Known rows, with every way that one mark hangs from another
(mela pibog): [ -7  -5 -14   4  31  18  -3   4   1  -7 -16 -14  22  18   7  -3  18 -43]
(likula (nese rikit)): [ -7   4  -3   6  25  17  29   4  23  -8   3  -6  -2  18 -11   0   8 -27]
(vatavi (malib leduk (pokap (dazipal mela)))): [-30  15   3  -6  35  23  -6   6  26   2  10   2  26  -1  25   1  32 -37]
(pokap (dazipal (mela pibog)) (malib leduk vatavi)): [-39  16 -12  14  31  19  -1  25  18 -12  -7   5  26  -2  11  -2  31 -41]
(rikit (nese likula)): [-18  -3  -9   4  28  20  13   8  19 -10  -8  -2  26  29 -14  21   7 -30]
(dazipal (mela pibog) nese): [-20  12   2   4  11  14   2 -13  16  -4 -20 -12  22  24  17   6  19 -54]
(pokap (malib vatavi)): [-25   6 -17   8  24  30   0  14  19  -9  -7   5  13   6  -2   1  21 -27]
(leduk (malib (pokap dazipal) vatavi)): [-20  21 -11   2  39  26  10  17  16 -16 -12  21  13   5   3  -6  26 -18]
(malib leduk (pokap (dazipal (nese rikit))) vatavi): [-19  24  -5   8  14  18  33   1  28 -23  11  14  12  -4  12   5  24 -21]
(pokap (dazipal mela (nese likula)) (malib leduk)): [-41  10  -3   5  15  20  12  10  44   4   0  10  26  10   2  13  17 -36]
(vatavi (malib leduk (pokap dazipal))): [-20   2 -12  -3  42  26  -2   6  17  -1   8   4  29  -6  16  -3  30 -32]
(malib leduk (pokap (dazipal mela)) vatavi): [-27  28   2  -2  18  18   9  19  25 -15   5   7  12   0  22  -1  34 -24]
(vatavi (malib leduk (pokap (dazipal (nese rikit))))): [-22  10  -4   5  31  24  18 -13  27  -5  16   9  25  -5  16   7  23 -35]
(leduk malib): [-15   4 -18  -6  34  26  -4   9  18  -1 -12   4   8  12  -4   2  26 -30]
(vatavi malib): [-20  -5 -12  -1  34  29 -10  -1  12   1  -1  -5  21  14   6   2  21 -41]
(nese likula rikit): [-15   1   0   5  23  16  16  11  18 -10  11  -2   7  28  -4  15   3 -23]
(likula nese): [ -7   0 -10   1  25  18  18   5  21  -4 -11  -7   6  19 -10  -6  15 -31]
(dazipal (mela pibog) (nese rikit)): [-20  17   9   9  12  13  13 -14  18  -7  -5 -11  14  23  16  12  12 -50]
(pibog mela): [-15   6  -8   2  15  32  -1  12  22  -8  -9  -8   6  17  12   5  25 -36]
(pokap (dazipal (mela pibog) (nese rikit)) (malib leduk)): [-34  13  -4  16  25  20  15   1  31  -1   2   1  25  -1  11   8  19 -49]

Rows
[-30   4 -26   9  31  30   7  28  25 -10   0  11  18  -8  -3  -4  29 -27]  (pokap dazipal (malib leduk vatavi))
[-30  35   5   0  32  23   6  16  24 -12  -9  19   8   9  12  -1  28 -23]  (leduk (malib (pokap (dazipal mela)) vatavi))
[-17  22   2  14  18  24  35  -4  23 -21   2  12  11   9   9   1  12 -25]  (malib (pokap (dazipal (nese rikit))) vatavi)
[-29  18   3   3  30  13  -1 -15  18  -3  -5   1  41   2  31   3  30 -52]  (vatavi (malib leduk (pokap (dazipal (mela pibog) nese))))
[-17  19 -12   3  13  19  22   2  26 -19  -3  12  20  -3  13  -1  31 -25]  (malib leduk (pokap (dazipal nese)) vatavi)
[-27  12   1   7  28  14  22  -8  27  -9  20  15  31   7  12  16  13 -27]  (vatavi (malib leduk (pokap (dazipal (nese likula rikit)))))
[-34   7  -2   9  21  36  11   0  39  10 -12   1  20  11   3  -1  14 -47]  (pokap (dazipal mela nese) malib)
[-32  13  15  10  14  18  30   3  35  -6   7   5  12  32   1  15   0 -37]  (pokap (dazipal mela (nese likula rikit)))
[-16  17  -5   8  17  26  24  -3  22 -17 -12  10  19  10  10  -4  18 -28]  (malib (pokap (dazipal nese)) vatavi)
[-32  38   5   2  19  22  15  -1  31 -12 -16  23  13  11  13   3  27 -29]  (leduk (malib (pokap (dazipal mela nese)) vatavi))
[-34   8 -11  10  25  21   4   2  29   3 -13   0  33   0  12   1  26 -53]  (pokap (dazipal (mela pibog) nese) (malib leduk))
[-35  19   8   5  27   4   3 -11  18  -6  -2   7  46  15  28  12  21 -44]  (vatavi (malib leduk (pokap (dazipal (mela pibog) (nese likula)))))
[-16   7 -11  -9  31  20 -11  -3  16  -1   9  -1  25  -3  21   5  34 -28]  (vatavi (malib leduk pokap))
[-46  20   3  16  13  23  18  11  36  -8  -8  17  23  23  -1  10   9 -33]  (pokap (dazipal mela (nese likula)) (malib vatavi))
[-32   8 -25  11  19  29  15  12  33 -11  -6  15  22  -7  -2  -1  28 -33]  (pokap (dazipal nese) (malib leduk vatavi))
[-30  42  11  14  27  12  22  -5  19 -21 -11  20  16  11  17   7  20 -34]  (leduk (malib (pokap (dazipal (mela pibog) (nese rikit))) vatavi))
[-37  39  11   4  16  13  20   4  32 -16 -12  29  18  23   9  12  18 -21]  (leduk (malib (pokap (dazipal mela (nese likula))) vatavi))
[-15  27 -10  -4  28  20   1   7  14 -17 -10  16   8   7   8   3  30 -14]  (leduk (malib pokap vatavi))
[-12  20 -12  -6  15  14   4  10  16 -19   4   4  12  -2  18   4  36 -15]  (malib leduk pokap vatavi)
[-28  27  10   5  30   8  11  -6  20  -6 -22  15  31  25  14   9  13 -35]  (leduk (malib (pokap (dazipal (mela pibog) (nese likula)))))
[-16  15 -13   0  26  21  13  19  19 -19   3   8  16  -4  12  -5  31 -19]  (malib leduk (pokap dazipal) vatavi)
[-28  34   3   6  38  15   2  13   9 -17 -19  15  20  11  17  -4  28 -31]  (leduk (malib (pokap (dazipal (mela pibog))) vatavi))
[ -9   4 -13  -5  32  24   9  13  21  -4   3   0  19  -4  12  -6  27 -25]  (malib leduk (pokap dazipal))
[-48  26   3  16  10  16  27  15  43 -15  14  21  16   9   2  20  15 -26]  (pokap (dazipal mela (nese likula rikit)) (malib leduk vatavi))
[-38  20  10  -1  20  12   7  -7  32  -1   8  12  34  12  22  14  22 -35]  (vatavi (malib leduk (pokap (dazipal mela (nese likula)))))
